Known rows, with every step that occurs
tuvi > venin: [-13.5,9.1,0.2,-1.2,13.2,-4.9,4.1,-8.2,-13.9,-6.2,3.7,6.8,-3.8,7.9,-7.6,3.1,-6.3,-4.8,3.2]
giga > fana > gabi: [-14.7,10.2,15.3,-3.8,11.7,6.0,0.9,-8.9,8.0,-6.5,-1.7,6.8,-3.9,3.8,-5.6,3.2,-3.3,-6.4,2.9]
lizug > tuvi: [-10.7,9.2,-0.6,-3.0,8.3,-8.8,2.2,-9.6,13.7,-9.4,3.0,4.8,-5.3,6.5,-3.0,-1.5,-4.9,-9.6,-0.2]
lizug > gabi > faki > tuvi > venin: [-22.7,17.6,8.4,-0.8,13.9,-8.4,11.5,-9.7,17.0,-20.2,8.1,3.6,-2.5,4.6,-5.2,-4.6,-12.2,-9.2,-1.8]
lede > gabi: [-14.9,10.7,8.7,-2.6,7.9,-1.7,-1.1,-8.1,4.5,-4.3,2.2,2.9,0.1,3.5,-8.0,7.4,-2.9,-8.6,1.5]
gabi > faki > tuvi: [-19.2,11.8,13.0,-5.2,12.3,-4.2,8.5,-10.7,18.0,-10.4,3.8,3.2,-2.0,0.8,-2.8,0.0,0.2,-9.1,-0.8]
tuvi > venin > gabi: [-21.1,13.0,-0.2,-1.8,9.8,-1.9,5.0,-6.6,-14.7,-3.0,5.2,9.4,-4.3,7.3,-7.4,4.5,-8.9,-4.5,5.5]
giga > fana > gabi > lede > tuvi: [-32.6,10.6,20.7,-1.9,6.1,3.9,3.3,-9.8,12.5,-3.6,-4.4,2.5,3.2,7.7,-2.2,3.3,3.3,-7.3,6.1]
tuvi > venin > gabi > lede: [-31.6,6.9,-2.1,1.4,8.7,-1.3,7.4,-7.2,-22.1,-2.0,5.9,7.1,1.0,9.9,-5.4,1.2,-7.8,-5.4,7.9]
faki > tuvi > venin > gabi: [-22.9,17.5,7.5,-6.3,12.1,-5.7,5.0,-7.4,-16.4,-6.2,5.2,9.0,-8.2,6.1,-4.8,3.5,-8.3,-6.8,5.8]
giga > fana > gabi > faki: [-24.3,11.1,16.8,-1.3,9.8,7.7,8.2,-9.9,31.1,-8.9,-0.2,4.4,-3.2,0.6,-4.4,0.9,-3.6,-5.8,0.1]
lizug > tuvi > venin: [-14.7,12.0,-3.6,-0.9,10.5,-10.3,5.6,-8.9,-0.1,-10.9,4.6,4.4,-9.9,10.0,-4.6,-1.7,-10.6,-7.6,1.3]
venin > gabi: [-16.7,10.3,2.9,-4.1,7.4,-0.4,2.4,-7.1,-2.3,-1.7,3.5,9.6,-0.4,4.1,-6.1,4.5,-3.0,-6.8,4.0]
gabi > lede > tuvi: [-26.5,6.5,9.0,-1.5,5.6,-5.0,4.0,-9.8,2.2,-1.7,-0.6,2.3,8.1,8.7,-3.5,3.0,5.8,-8.3,4.8]
fana > gabi > faki > tuvi > venin: [-27.2,17.2,18.7,-4.6,16.3,-6.5,14.2,-10.3,12.9,-13.0,5.2,4.3,-6.3,3.1,-2.9,-0.5,-8.6,-8.0,1.1]
venin > gabi > lede > tuvi: [-34.3,10.5,9.1,-2.5,2.2,-2.1,5.1,-8.3,0.9,1.1,0.7,5.1,7.1,8.4,-2.8,4.4,3.4,-8.0,7.4]
giga > fana > gabi > lizug > tuvi > venin: [-20.2,13.8,3.7,0.6,10.1,2.9,7.6,-9.8,21.6,-11.7,-0.3,-0.5,-9.5,7.0,-0.2,-1.5,-10.8,-3.1,0.5]
venin > gabi > fana: [-24.0,11.1,4.3,-0.8,3.3,-0.6,0.8,-7.0,33.8,-6.3,4.8,8.6,-2.8,0.8,-5.4,4.6,-3.9,-11.1,1.6]
fana > giga: [4.0,4.1,5.2,-6.9,12.8,-2.5,2.6,-10.5,7.7,-5.9,2.5,7.7,-2.8,2.0,-3.4,3.7,-0.1,-7.8,-0.3]
lede > tuvi > faki: [-15.2,14.2,11.6,-3.8,2.6,-9.7,-1.5,-8.4,11.0,-8.8,-4.1,2.4,-2.1,3.6,-7.7,6.0,1.4,-6.5,-1.3]

Rows
[-22.7,15.9,-3.8,-1.9,7.1,-7.3,6.5,-7.3,-1.0,-8.3,5.9,7.6,-10.7,8.9,-4.2,0.2,-13.4,-7.1,3.2]
lizug > tuvi > venin > gabi
[-20.4,11.0,-4.3,-0.2,8.6,1.7,7.7,-7.4,-4.2,-2.3,4.0,3.8,0.1,5.7,-4.1,4.5,-6.0,-1.1,3.6]
tuvi > venin > gabi > lizug
[-23.9,14.5,9.7,-2.8,14.2,-6.4,11.8,-10.2,6.0,-12.4,5.5,3.1,-6.6,3.9,-4.1,-0.2,-5.8,-7.0,0.7]
gabi > faki > tuvi > venin
[-29.1,14.0,1.7,0.2,8.2,0.3,12.7,-7.9,6.9,-5.7,6.6,6.8,-3.5,4.1,-6.3,2.4,-8.9,-4.5,2.6]
tuvi > venin > gabi > faki
[-22.7,10.9,9.2,0.7,4.0,-2.2,-2.7,-8.0,40.1,-8.8,3.4,1.6,-2.4,0.1,-7.2,7.4,-3.8,-13.4,-0.9]
lede > gabi > fana
[-25.9,4.3,12.9,-0.5,10.7,6.4,2.9,-9.4,0.4,-5.1,-0.7,4.4,2.0,6.4,-3.6,-0.4,-2.1,-7.3,5.5]
giga > fana > gabi > lede
[-15.5,10.7,3.2,-2.3,7.5,-1.4,5.0,-8.3,31.4,-8.7,6.7,9.8,-10.5,1.4,-3.6,4.9,-9.3,-9.8,0.7]
tuvi > venin > gabi > fana > giga
[-15.4,8.7,10.5,-1.6,10.5,9.6,3.3,-9.6,19.7,-5.7,-2.8,1.3,0.7,1.8,-2.2,3.0,-0.3,-2.5,1.1]
giga > fana > gabi > lizug
[-17.8,11.3,-4.7,-2.1,3.9,-1.7,6.1,-8.7,23.2,-5.3,3.1,1.8,-1.8,4.4,0.4,-0.1,-4.6,-5.3,0.4]
venin > gabi > lizug > tuvi
[-13.0,7.9,7.9,-2.4,12.0,0.6,6.7,-9.7,17.6,-5.0,0.8,1.7,5.8,2.0,-1.7,2.7,-0.4,-4.7,0.8]
fana > gabi > lizug
[-19.8,14.2,-2.5,1.3,6.7,-4.7,5.9,-9.0,18.8,-9.1,3.8,-4.9,-5.3,7.0,-2.6,3.1,-10.2,-5.8,-0.9]
lede > gabi > lizug > tuvi > venin
[-2.9,7.8,5.1,-1.5,8.5,-4.6,0.8,-10.0,56.3,-18.4,6.7,7.0,-0.6,-0.4,-3.8,-1.1,-7.1,-14.4,-5.0]
lizug > gabi > fana > giga
[-25.0,15.7,18.8,-4.8,9.2,-3.4,6.4,-10.0,24.1,-9.6,3.9,-0.6,-2.5,-0.9,-4.4,4.4,-2.4,-10.6,-1.0]
lede > gabi > faki > tuvi
[-29.1,18.4,15.7,-2.4,11.2,-4.4,9.1,-9.4,13.1,-11.2,5.6,-1.0,-7.0,2.8,-5.8,4.4,-8.3,-8.8,0.5]
lede > gabi > faki > tuvi > venin
[-27.8,19.6,7.9,-3.3,5.1,-4.4,5.7,-6.9,-5.0,-1.6,1.3,7.5,-2.9,9.0,-6.1,7.9,-3.7,-4.7,5.9]
lede > tuvi > venin > gabi
[-37.2,13.0,17.4,0.3,8.1,2.7,6.4,-9.2,-1.0,-5.2,-2.8,2.5,-0.6,11.2,-3.6,3.1,-2.6,-5.2,7.6]
giga > fana > gabi > lede > tuvi > venin
[-14.1,8.8,4.1,-0.8,7.1,2.4,1.2,-9.0,16.4,-2.9,1.2,-3.1,4.9,1.8,-4.4,7.8,0.0,-5.3,-0.1]
lede > gabi > lizug
[-33.3,11.5,6.8,-3.1,11.5,-5.1,7.1,-7.9,-24.5,-5.4,6.4,6.3,-2.6,9.0,-3.0,0.2,-7.4,-8.0,8.2]
faki > tuvi > venin > gabi > lede
[-22.8,15.9,3.4,-4.5,11.3,-1.9,7.6,-8.3,-6.1,-5.2,4.2,3.0,-3.9,4.6,-1.7,3.9,-5.4,-3.1,4.0]
faki > tuvi > venin > gabi > lizug
[-25.2,11.1,4.7,-1.6,6.0,2.1,9.5,-8.4,19.9,-4.0,5.0,6.6,0.5,1.1,-5.0,2.2,-3.4,-6.5,1.0]
venin > gabi > faki
[-32.9,11.6,9.8,-1.8,-1.8,-5.9,2.0,-7.6,2.7,-4.8,-1.8,2.7,2.7,5.7,-5.4,3.8,0.2,-7.7,3.1]
venin > gabi > lede > tuvi > faki
[-29.6,17.9,21.4,-3.3,14.8,2.8,11.3,-10.3,14.4,-13.8,1.7,3.6,-10.9,2.6,-3.1,0.1,-8.7,-5.8,2.0]
giga > fana > gabi > faki > tuvi > venin
[-28.2,17.8,3.2,-1.7,3.7,-1.5,8.3,-7.8,7.7,-0.6,0.3,1.5,1.6,7.3,-2.8,7.8,-0.6,-0.7,4.4]
lede > tuvi > venin > gabi > lizug
[-26.8,15.5,24.9,-5.7,12.8,4.7,7.9,-10.7,27.1,-12.1,0.3,3.6,-6.7,-0.1,-2.0,-0.5,-2.8,-8.0,0.5]
giga > fana > gabi > faki > tuvi
[-34.3,11.8,15.3,-0.5,9.7,-7.2,9.9,-9.4,-2.9,-4.5,0.7,3.3,3.5,11.3,-3.3,2.7,-2.9,-7.1,6.8]
fana > gabi > lede > tuvi > venin
